Each row comes from the steps of one path. Every step used is in the known rows, and no mark comes twice. Write the path behind each row, first mark first.
Known rows
rikob sugi sasi roza: [ 25   2  -3  -5  19  16  10  -7   0  20  -8   0  12  -2 -10  -1  11  -1]
torozu buba sasi roza pepomil sugi: [-16   6  34  -5  11   0   9 -15  15  27 -12  19  -5 -11  -5  -3  15  -3]
torozu roza pepomil: [ 20  -8  14  -9   0   7  -3  -7  14  12   8   4   6 -15 -11 -13   8   4]
rikob sugi torozu: [  2   0   6   0  30  24   2 -14   6   6   5  -4  -4   9  -1   1   5   8]
sasi roza: [ 16   6   1 -12  -1   3   5  -8  -1  10   0   1   9  -7  -1   6   3  -4]
rikob sugi sasi: [  9  -3  -5   7  20  12   4   2   2  10  -8   0   2   4 -10  -6   8   4]
rikob sugi torozu roza pepomil: [ 22  -7  21 -10  29  30  -2 -22  20  20  14   1   2  -6 -12 -11  14  12]
buba sasi sugi torozu roza pepomil: [  0  -4  28  -3  28  32  -1 -20  32  18  10  11  -3 -14  -2 -12  11   1]
roza pepomil sugi torozu buba sasi: [-35   1  36   6  29  10  -6 -12  29  22  -5  20 -18  -2   6  -3  12   1]
torozu buba sasi: [-25   6  14   6  20   3  -9  -4  14  10 -15  18  -3  -5   6  -5  12  -6]
torozu roza pepomil sugi: [ 15 -14  26  -3   0   5   8 -13  -1  13   8   1  -3  -7 -12 -10   4   6]
buba sasi sugi: [-17   2   9   7  11  11  10  -8   6   1  -6   5  -4  -1  -2  -4   2  -3]
roza pepomil: [ -2   1   9  -5 -10  -4   1   3  17   7   3   4  -1  -8  -9  -5   5   5]
torozu buba pepomil: [-15   9  22   4  16  -5  -7  -9  16   7 -12   2  -3 -11   6   2   8   1]
sasi sugi torozu buba pepomil roza: [-25  10  35   3  29  22  -5 -27  20  20   6  -1 -14   9   5  10   5   5]
sugi torozu roza pepomil: [ 18  -7  18 -11  18  21 -12 -13  27  18  16   6   2 -14   0  -7  10   4]
rikob sugi torozu buba: [-12   2  13   3  42  23  -7 -12  11  10  -3   7 -11  14   2  -2   8   7]
sugi sasi roza pepomil: [ 19   4   3 -12  -1   2   1   4  24  23  -2  10  10 -17  -8  -1  11  -3]

Write each row's path
[ 16  -4   6   0   9   5  12  -4 -10  18  -4   3   2   0   1   6   3  -5]
pepomil sugi sasi roza
[-17   6  29  -1  39  19  -1 -24  11  25  -8  16  -7  -2  15   7  11  -6]
pepomil sugi torozu buba sasi roza
[ 15 -14  20   0  29  25   1 -21  -7  11  14  -1  -6   3   8   0   1   2]
pepomil sugi torozu roza
[-23   8  28   6  38  17  -3 -15  23   5  -3   0 -14  -1  13   5   1   3]
sasi sugi torozu buba pepomil
[  6   0  24 -12   9  13  10 -16  13  21  11   2  -4  -4   0   7   4   4]
sasi roza pepomil sugi torozu
[ -9   0  30   5  21  10   7 -23   8   8   4 -11  -9  -4  14  12   3   4]
buba pepomil sugi torozu
[ -6  -1  27   6   4  -5  15 -17  -5   3  -4 -13  -4  -6   2   6   2   4]
buba pepomil sugi
[ -7   2  32 -10  22  11   1 -15  18  24   4  13 -13   0   3   6   6   3]
sasi roza pepomil sugi torozu buba
[-27   8  16   5  39  16 -18  -9  28  15  -7  20  -8  -2  17   1  12  -6]
sugi torozu buba sasi
[ -5   4  31 -10  16  15   9 -23  24  28   4  10   0 -14   3   5  13  -2]
buba sasi roza pepomil sugi torozu
[-11  14  18  -7  38  21 -13 -18  27  26  -7  20   2  -9  17   4  16  -9]
sugi torozu buba sasi roza
[ -7  -6  19   0  -9  -7  14  -3   2   7   3   1 -10   0 -11  -3   0   7]
roza pepomil sugi
[  2   6  27   3  26   0   6 -13   6  23 -16   4  -1 -12   7   9  12  -4]
torozu buba pepomil sugi sasi roza
[-32   1  27  11  39  16  -6 -15  11  15  -8  16 -17   6  16   2   8  -3]
pepomil sugi torozu buba sasi
[-24  -3  29   2  22   7  -4  -5  18  14   3  13 -21   6   5   1   3   7]
roza pepomil sugi torozu buba
[-2 -9 12  5  0 -3  8  7  9 14 -2  6 -9 -2 -8 -3  4  4]
roza pepomil sugi sasi
[-31   5  16  10  24   9   1  -5  11   4 -14  16 -11   4   1  -8   4  -4]
torozu buba sasi sugi
[ 12  -9  20  -6  22  30   0 -14  21  12  18   3  -6  -5  -4 -10   1   6]
sasi sugi torozu roza pepomil
[-17   3  11   2  32  14 -17  -4  18   9   0  13 -11   6  14   3   4   0]
sugi torozu buba
